What can hang from each mark
j_380: j_35 j_124
j_483: j_35 j_319
j_255: j_319 j_702
j_319: j_255
j_50: j_530
j_124: j_116 j_380
j_530: j_50 j_101 j_907
j_702: j_255
j_116: j_124 j_781 j_907
j_35: j_380 j_483
j_101: j_530 j_871
j_585: j_871

Each row was made from one small tree. The marks that hang from a mark follow it in brackets, in the order of their numbers. Every link used is in the known rows. Write each row's tree.
Known rows
j_483(j_35(j_380(j_124)) j_319(j_255(j_702))): [-2.49 -2.60 -0.90 -1.32 -0.58 -3.90 -1.39  0.56 -1.97 -2.07  4.63  2.34
  1.37  2.23  0.47  2.84  1.67 -2.14  0.24  2.78  3.48 -1.76 -0.11  0.10
 -6.16 -2.28 -1.53  0.72]
j_124(j_116(j_907) j_380): [-1.82 -2.40 -3.36 -2.55 -2.02  0.04 -1.08 -0.56  0.09 -0.31  1.80  0.10
 -2.57  0.21  1.56 -2.50 -0.35 -0.94 -1.15 -0.52  2.90  2.14  0.52 -1.01
  1.45 -0.19  2.12  0.62]
j_116(j_124): [-0.67 -2.12 -1.71 -1.17 -1.61  0.59 -1.03 -0.22 -0.51 -0.19  0.91  1.74
  0.85  0.62  0.14 -0.02  0.26 -0.86  0.50  0.82 -1.37  2.32 -0.76 -0.81
  0.00  0.63 -0.08  0.44]
j_35(j_380(j_124(j_116(j_781))) j_483(j_319)): [-2.01 -3.83 -1.90 -1.23 -1.38 -0.99 -2.07 -1.51 -2.90 -4.23  2.18  3.68
  1.37  2.18 -1.55  1.48 -0.06 -4.02 -2.15 -0.70  0.06  2.92 -5.23  0.58
 -4.82  1.43  0.42  1.28]
j_101(j_530(j_50)): [ 0.78 -2.61  1.20 -1.08 -1.66  0.99 -1.17 -0.57 -1.02  2.40  0.10  1.14
  1.23  0.50  0.52  0.07  0.09 -1.09 -0.92 -0.99  0.32  0.44 -1.43  0.35
 -1.80 -0.71 -1.24  1.26]
j_319(j_255(j_702)): [ 0.97 -1.87 -0.47 -1.69 -0.19  0.78 -1.16  0.64 -1.20  0.05  2.47  0.79
 -0.57  0.87  0.92  0.38  0.38 -2.40  1.34  0.94  0.07 -0.70  0.38  1.49
 -2.03 -3.11 -1.91 -0.02]
j_702(j_255): [ 0.77 -1.07 -0.57  0.08  0.64  0.02  0.10 -0.10 -1.13  0.22  1.95  0.17
 -0.58  0.81  1.55 -0.22  0.54 -0.42 -0.89 -0.49  1.09 -0.41  0.46 -0.14
 -2.03 -1.87 -0.85 -0.61]
j_124(j_116(j_781 j_907)): [-1.11 -3.49 -3.25 -2.06 -2.08  1.46 -1.06 -1.12  1.30 -1.51  3.62  1.38
  0.38  1.24  1.31 -2.38  0.17 -1.23 -1.33  0.10  1.29  2.26 -2.27 -1.57
  1.58  0.40  2.37  0.42]
j_585(j_871): [-0.72  1.93 -0.62 -0.36  1.40  0.26 -0.86 -1.36  0.51  0.63 -0.86  1.51
  1.41  0.28  1.41 -0.98  0.21  0.58 -0.57  0.14  0.76 -1.26 -2.51 -0.18
 -0.79 -0.58 -1.09 -0.06]
j_35(j_380 j_483(j_319(j_255(j_702)))): [-0.16 -4.48 -0.13 -1.78 -0.44  0.05 -1.30 -0.09 -4.28 -4.00  1.39  3.65
  0.25  1.72 -1.29  1.82  0.01 -5.52 -0.84 -0.38 -1.56  0.30 -3.30  1.99
 -4.82 -1.04 -0.92  0.45]
j_124(j_116(j_781 j_907) j_380(j_35(j_483(j_319(j_255))))): [-3.03 -5.32 -3.27 -3.35 -3.03  0.65 -1.38 -2.48  0.21 -0.08  4.78  1.57
 -1.07  1.12  1.74 -1.53  0.00 -3.66 -1.83  0.00  3.71  1.79 -0.94 -1.41
 -1.27 -0.50  2.48  0.55]
j_101(j_871): [-0.44  0.66 -0.94 -0.39  1.46  0.72 -1.90  0.02  0.56  2.07 -0.15  1.38
  1.75  0.19 -0.06 -0.42 -0.13  1.81 -0.41  0.06  0.50 -1.61 -0.47  0.34
  0.38 -1.09 -1.43 -0.36]
j_116(j_124(j_380(j_35(j_483))) j_781 j_907): [-3.18 -7.28 -3.81 -2.14 -4.61  1.76 -3.82 -2.51  0.62 -0.34  2.07  2.76
  1.19  0.76  1.45 -2.12  0.63 -5.11 -1.12  0.49 -1.46  2.12 -2.19 -1.53
 -0.03  1.89  2.41 -0.17]
j_35(j_380(j_124(j_116(j_907)))): [-1.86 -1.80 -1.77 -0.07 -0.78 -1.07 -2.58 -1.23 -1.28 -2.59  1.49  1.68
  1.09  1.49  0.24  0.62 -0.48 -1.03 -1.53 -0.76  0.69  2.84 -3.06  0.88
 -0.90  1.07  0.50  1.21]
j_35(j_483): [ 0.51 -2.42  0.32 -0.64 -0.41  1.31  0.05 -1.04 -1.71 -0.59 -0.37  1.27
  0.14  0.37 -1.22 -0.31  0.08 -2.25 -0.29 -1.06 -0.85  0.94 -2.41  1.62
 -1.49  0.54 -0.07 -0.25]
j_255(j_319 j_702): [-0.55 -1.72  0.93  0.15 -1.91 -1.84 -1.37  2.03 -0.49 -2.07  0.25  1.28
  0.23  0.18 -0.20 -1.58  1.63 -1.07  1.28  2.17 -0.97 -0.22  4.25 -0.29
 -1.49 -2.84 -3.22 -0.48]
j_124(j_116 j_380(j_35(j_483(j_319)))): [-2.72 -2.07 -1.27 -2.21 -1.47 -0.74  0.50 -1.67 -0.45  0.44  2.76  0.82
 -1.89  0.25  0.64 -0.20 -0.66 -0.75 -1.36 -0.19  4.74  1.87  1.10 -1.24
 -1.84 -0.84  1.11  0.99]
j_530(j_101): [ 0.67 -3.19  1.70  1.32 -0.72 -1.09  0.40 -0.02 -1.24  0.10 -0.46 -0.53
 -0.52  0.13 -0.05 -0.94  2.08 -0.88 -0.66  1.25  0.06 -0.18  0.90 -1.53
 -2.22  0.14  0.32  1.06]
j_50(j_530): [ 0.43  0.32  0.35 -0.47 -0.48  1.27 -0.53  0.44  0.26 -0.32 -0.90  1.61
  0.15 -2.29  0.53 -0.47 -0.79 -0.22  0.65 -1.30  0.32 -0.19 -1.14  0.08
  0.50  0.19 -0.59 -0.63]
j_380(j_35(j_483(j_319(j_255))) j_124(j_116)): [-3.04 -2.65 -1.53 -1.02 -1.31 -1.59 -0.44 -3.38 -0.41  1.25  5.61  1.46
  2.50  2.51  0.36  1.77  0.37 -0.45 -0.16  0.41  4.70  3.67 -1.85  0.49
 -4.22 -0.27 -0.59  1.03]
j_530(j_50 j_101(j_871) j_907): [ 1.99 -7.81 -0.42  1.68  0.27 -1.30 -2.05 -2.33 -2.97  5.44  0.20 -0.24
  0.03  1.84  0.89 -1.43  3.85 -1.10 -2.82  0.41  0.19 -0.78  1.53 -1.64
 -3.78  0.97  0.55  1.49]
j_380(j_35(j_483(j_319(j_255))) j_124(j_116(j_907))): [-3.28 -3.98 -2.43 -1.30 -1.89 -1.31 -1.04 -3.60 -0.26  1.07  5.96  1.52
  2.92  2.91  0.93  0.92  0.67 -1.07 -0.06  0.33  4.30  3.95 -2.17  0.79
 -3.26 -0.04  0.00  0.69]
j_116(j_781): [-0.57 -1.24 -0.75 -0.13 -1.10  0.90 -1.30 -0.62  1.31 -0.85  0.70  0.88
  0.54 -0.10  0.07 -0.50  0.17 -1.85 -1.23  0.28 -0.83 -0.63 -1.75 -1.52
 -0.68  0.91  1.19  0.06]
j_124(j_116(j_907) j_380(j_35(j_483(j_319(j_255(j_702)))))): [-2.83 -4.92 -2.62 -3.20 -2.48 -0.06 -0.89 -1.65 -0.71  0.07  4.07  1.30
 -1.59  1.11  1.73 -1.40 -0.11 -2.60 -0.67  0.17  4.25  1.98  0.96 -0.29
 -1.37 -1.76  1.06  0.46]
j_124(j_116(j_781 j_907) j_380(j_35(j_483))): [-3.13 -4.92 -2.65 -2.38 -3.01  0.99 -1.51 -2.81  0.77 -0.01  3.28  1.27
 -1.12  0.42  1.54 -2.19 -0.39 -2.76 -2.15 -0.51  3.56  2.05 -0.86 -1.32
 -0.24  0.26  2.71  0.47]
j_124(j_380): [-1.07  0.22 -0.65 -0.64 -0.69 -0.73 -0.93  0.11 -0.33  0.54 -1.37 -0.70
 -2.55 -1.11  0.29 -0.49 -0.44 -1.00 -0.67 -0.43  1.01 -0.53  1.61 -0.48
 -0.61  0.07  0.59  0.18]
j_530(j_101(j_871) j_907): [ 1.32 -6.85 -0.18  1.86  0.39 -0.50 -2.92 -0.78 -1.33  3.50 -0.36 -0.52
  0.35  0.71 -0.04 -1.78  3.00  0.20 -1.46  1.74 -0.16 -1.45  1.10 -0.66
 -2.05  0.16  1.02  0.82]

Write each row's tree
[-4.04 -4.34 -2.54 -0.79 -2.52 -1.18 -1.55 -3.84  0.77  0.35  5.25  1.98
  3.32  2.50  0.67  0.39  0.63 -1.33 -0.92  0.42  3.82  3.70 -2.64 -0.42
 -3.36  1.06  0.76  0.65]
j_380(j_35(j_483(j_319)) j_124(j_116(j_781 j_907)))
[-3.34 -6.46 -3.88 -1.92 -4.44  1.32 -3.90 -2.17  1.20 -0.18  2.20  2.34
  1.17  0.67  1.88 -2.05  0.61 -4.34 -1.00  0.92 -1.17  1.79 -1.39 -2.08
  0.43  1.71  2.46 -0.08]
j_116(j_124(j_380(j_35)) j_781 j_907)
[-1.55 -4.60 -1.71 -0.70 -1.62  0.57 -3.00 -2.46 -2.56 -3.41  1.40  3.32
  1.41  1.79 -0.97  0.13 -0.36 -3.92 -2.26 -1.69 -0.47  3.56 -6.10  1.94
 -2.63  1.91  0.84  0.98]
j_35(j_380(j_124(j_116(j_781 j_907))) j_483)
[-1.90 -1.24 -1.38  0.11 -0.76 -0.93 -2.60 -1.29 -0.93 -2.76  1.53  1.92
  0.98  1.19 -0.09  1.07 -0.62 -1.19 -2.02 -0.56  0.66  2.46 -3.50  0.10
 -1.81  1.25  0.52  1.45]
j_35(j_380(j_124(j_116(j_781))))
[-1.64 -3.15 -0.97 -0.42 -0.76 -1.49 -2.00 -1.09 -3.46 -3.64  0.67  3.04
  1.47  1.84 -1.79  2.02  0.07 -3.87 -1.41 -0.82 -0.88  2.05 -4.38  1.52
 -4.99  1.39 -0.37  0.82]
j_35(j_380(j_124) j_483(j_319))
[ 2.28 -8.31  0.26  1.94 -0.72 -1.86 -0.71 -2.38 -3.34  3.95  0.32 -1.20
 -1.20  1.70  0.94 -1.17  3.90 -2.31 -2.53  0.36 -0.15  0.32  1.95 -1.92
 -4.02  1.72  1.63  1.76]
j_530(j_50 j_101 j_907)
[-2.20 -1.04  0.62  0.86 -0.16 -2.59 -1.30 -1.02 -0.75 -0.83  1.44  1.13
  1.44  0.67  0.07  1.57  0.65  0.33 -0.96  0.77  3.15 -0.66 -1.29  0.72
 -2.46  0.41 -0.20  0.63]
j_483(j_35(j_380(j_124)))
[ 1.01 -4.75 -0.50 -0.89 -0.16  1.75 -4.45 -1.05 -0.84  5.89  0.10  1.84
  2.70  1.02  0.47 -0.73  0.69  0.55 -1.69 -0.68  0.45 -1.30 -1.55  1.16
 -1.48 -1.18 -1.49  0.93]
j_101(j_530(j_50 j_907) j_871)
[-0.98 -2.95 -0.10  0.32 -0.57 -0.16 -2.54 -1.92 -3.17 -2.71 -0.36  2.61
  1.22  1.19 -1.61  1.32 -0.44 -3.33 -1.59 -1.73 -1.10  2.48 -4.99  2.68
 -3.39  1.74 -0.33  0.77]
j_35(j_380(j_124) j_483)
[-2.65 -4.32 -1.96 -1.52 -3.38  1.18 -2.63 -2.04  0.42 -0.09  1.33  2.57
  0.41 -0.05  0.36 -0.34  0.06 -3.72 -1.29  0.65 -0.63  1.57 -1.56 -2.16
 -1.92  1.49  1.31  0.52]
j_116(j_124(j_380(j_35(j_483))) j_781)
[-3.04 -7.73 -4.50 -3.08 -4.56  1.43 -3.73 -2.18  0.06 -0.47  3.57  3.00
  1.24  1.46  1.66 -1.52  1.00 -6.05 -0.80  1.02 -1.28  1.85 -2.28 -1.64
 -1.11  1.11  2.19 -0.10]
j_116(j_124(j_380(j_35(j_483(j_319(j_255))))) j_781 j_907)
[-0.01 -4.08 -0.36 -1.77 -0.19  0.12 -0.86 -0.56 -4.33 -3.59  1.64  3.23
  0.33  1.78 -1.36  2.04 -0.02 -5.27 -1.14 -0.74 -1.46  0.59 -4.07  1.89
 -4.19 -0.46 -0.31  0.54]
j_35(j_380 j_483(j_319(j_255)))
[-0.63 -3.59  0.03 -0.97 -0.36 -0.31 -0.75 -0.45 -3.74 -4.00  0.23  3.24
  0.54  1.27 -1.80  1.70 -0.18 -4.31 -1.49 -0.80 -1.61  0.67 -3.50  1.26
 -3.80  0.47  0.01  0.46]
j_35(j_380 j_483(j_319))
[ 0.54 -4.11 -0.40 -0.79 -0.08  2.36 -5.00  0.04  0.30  4.51 -0.30  1.65
  2.96  0.22 -0.18 -0.90  0.08  1.46 -0.77  0.25  0.17 -1.71 -1.85  1.88
 -0.28 -1.75 -1.20  0.45]
j_101(j_530(j_907) j_871)
[-3.04 -2.13 -0.68  0.06 -1.25 -0.97 -0.69 -3.85  0.20  1.52  3.86  1.11
  2.49  1.71  0.19  0.98 -0.08  0.63 -0.53 -0.31  4.48  4.07 -1.91  0.85
 -2.82  0.62 -0.31  0.98]
j_380(j_35(j_483) j_124(j_116))
[-2.64 -6.05 -3.03 -2.01 -3.51  0.81 -2.59 -1.88 -0.63  0.48  1.38  1.91
  0.67  0.91  1.38 -1.62  0.47 -3.24  0.12  0.22 -0.61  2.74 -0.42 -0.02
  0.68  1.00  1.25 -0.21]
j_116(j_124(j_380(j_35(j_483))) j_907)
[-2.78 -3.22 -1.69 -1.89 -1.11 -3.41 -1.58  0.22 -1.46 -2.60  5.74  2.88
  1.38  2.41  0.67  2.42  1.61 -2.42 -0.38  2.86  4.04 -1.20 -0.91 -0.74
 -6.15 -2.16 -0.86  1.02]
j_483(j_35(j_380(j_124(j_116(j_781)))) j_319(j_255(j_702)))
[-3.24 -3.04 -1.40 -1.00 -1.53 -1.63 -0.88 -2.94 -0.41  0.79  5.36  1.82
  2.42  2.45  0.42  1.61  0.41 -0.64  0.13  0.77  4.63  3.44 -1.11  0.53
 -4.76 -0.89 -1.15  0.94]
j_380(j_35(j_483(j_319(j_255(j_702)))) j_124(j_116))
[-2.51 -4.79 -2.69 -2.45 -3.38  0.88 -2.50 -1.79 -0.14 -0.14  2.82  2.83
  0.41  0.62  0.58  0.26  0.43 -4.70 -0.99  1.21 -0.46  1.30 -1.66 -2.26
 -2.97  0.67  1.09  0.63]
j_116(j_124(j_380(j_35(j_483(j_319(j_255))))) j_781)
[ 1.03 -3.65  0.77  0.83  0.16 -1.38 -0.07 -1.61 -2.52  3.49  0.05  0.66
  0.35  1.40  0.90 -0.88  2.84 -0.92 -2.28  0.01  0.83 -0.61  1.06 -2.30
 -3.67  0.20 -1.18  1.48]
j_530(j_50 j_101(j_871))
[ 0.31 -3.50 -0.77 -2.16 -0.72  0.36 -0.04  0.10 -2.55 -1.39  1.89  2.13
  0.11  1.46 -0.93  0.59  0.75 -3.98  0.54  0.35 -0.62  0.17 -1.63  1.15
 -4.01 -1.34 -1.02 -0.17]
j_35(j_483(j_319(j_255(j_702))))
[-3.32 -2.68 -1.01  0.03 -1.80 -0.50 -1.31 -4.16  0.85  1.08  4.23  1.54
  2.74  1.64  0.22  0.75 -0.03 -0.25 -1.14 -0.19  4.09  3.71 -2.78  0.07
 -3.15  1.11  0.30  0.97]
j_380(j_35(j_483) j_124(j_116(j_781)))
[-1.52 -5.33 -2.98 -2.27 -1.65 -0.31 -2.65 -1.80 -3.40 -3.92  3.88  3.77
  1.44  2.90 -0.71  1.20  0.32 -5.43 -1.71 -0.63 -0.15  3.01 -6.01  1.44
 -4.55  0.67  0.47  1.13]
j_35(j_380(j_124(j_116(j_781 j_907))) j_483(j_319(j_255)))
[-2.98 -2.61 -0.34  0.05 -1.23 -1.98 -1.38 -2.66 -0.55  1.25  3.50  1.39
  2.83  1.90  0.05  2.15  0.65 -1.33  0.57  0.77  2.91  1.86 -0.71  1.17
 -5.32 -0.47 -1.69  0.29]
j_380(j_35(j_483(j_319(j_255(j_702)))) j_124)
[-2.32 -2.24 -1.69 -1.85 -0.37 -3.68 -0.56 -0.21 -1.89 -1.72  5.84  2.04
  1.32  2.55  0.58  2.87  1.50 -1.47 -0.39  2.27  4.41 -0.65 -1.39 -0.30
 -5.02 -1.59 -0.44  1.14]
j_483(j_35(j_380(j_124(j_116))) j_319(j_255))
[-1.35 -2.80  0.95 -0.66 -0.35 -0.24  0.90 -2.13 -0.89  1.06  3.12  1.22
  1.59  1.23  0.03  1.80  0.30 -1.78  0.16  0.44  2.01  0.10 -0.22  0.77
 -3.10 -1.17 -0.56 -0.14]
j_380(j_35(j_483(j_319(j_255))))
[-2.00 -3.18 -2.86 -1.75 -3.18  1.02 -3.02 -0.77  0.54 -0.73  0.69  2.16
 -0.36 -0.23  0.39 -0.85  0.15 -3.36 -1.22  0.79 -1.56  1.32 -1.41 -2.71
 -1.11  1.60  1.47  0.65]
j_116(j_124(j_380) j_781)
[-1.79 -2.49  1.24 -0.11 -0.48 -0.57  1.01 -2.07 -0.54  0.70  2.11  1.22
  1.72  0.85 -0.27  1.50  0.17 -1.13 -0.11  0.38  1.91  0.19  0.15  0.27
 -2.83 -0.51 -0.33 -0.18]
j_380(j_35(j_483(j_319)))
[-3.48 -7.34 -4.22 -2.45 -4.69  1.10 -3.64 -2.12  0.50 -0.74  2.57  3.00
  1.36  1.09  1.38 -1.77  0.88 -5.40 -1.02  0.99 -1.30  1.91 -1.86 -2.11
 -0.85  1.74  2.39 -0.14]
j_116(j_124(j_380(j_35(j_483(j_319)))) j_781 j_907)
[-2.32 -1.23  0.14  0.35 -0.30 -2.41 -1.04 -1.15 -0.66 -1.13  2.35  1.37
  1.21  0.94  0.22  1.32  0.49  0.73 -1.17  0.79  4.00  0.14 -1.54  0.40
 -2.22  0.21  0.08  0.93]
j_483(j_35(j_380(j_124(j_116))))
[ 0.65 -1.62  1.04  0.34 -0.31  0.86 -1.24  0.43 -0.38  0.78 -1.32  1.88
  0.62 -2.09  0.52 -1.28  0.64  0.03  0.01 -0.42  0.62 -1.17 -0.75 -0.81
 -0.81 -0.26 -1.07 -0.07]
j_50(j_530(j_101(j_871)))
[-3.40 -3.74 -2.77 -2.09 -2.81  0.29 -1.52 -2.34  1.62  0.33  3.46  0.66
 -1.17  0.23  2.15 -1.99 -0.40 -1.63 -2.01  0.01  3.98  1.57  0.32 -2.06
  0.49  0.05  2.77  0.59]
j_124(j_116(j_781 j_907) j_380(j_35))
[-3.62 -1.84 -1.79  0.20 -1.57 -1.64 -1.32 -3.38  1.53  1.78  4.47  0.32
  2.76  1.87  1.59  0.36  0.16  1.56 -0.25  0.33  4.70  3.64 -0.52  0.03
 -0.89  0.50  0.29  0.78]
j_380(j_35 j_124(j_116(j_907)))
[-1.76 -2.97 -0.17 -1.68 -0.29 -3.09 -0.51  1.06 -2.16 -2.37  4.31  2.46
  0.72  1.82  0.47  2.59  1.47 -2.45  0.20  2.81  2.99 -2.74  0.50 -0.09
 -5.37 -2.94 -1.26  0.43]
j_483(j_35(j_380) j_319(j_255(j_702)))
[-1.77 -6.29 -4.23 -1.94 -3.94  2.10 -3.57 -1.32  1.01 -1.30  2.31  2.82
  2.25  1.34  1.28 -2.29  1.05 -4.02 -0.52  0.97 -3.02  2.23 -3.17 -1.74
  1.22  2.00  2.18 -0.20]
j_116(j_124 j_781 j_907)
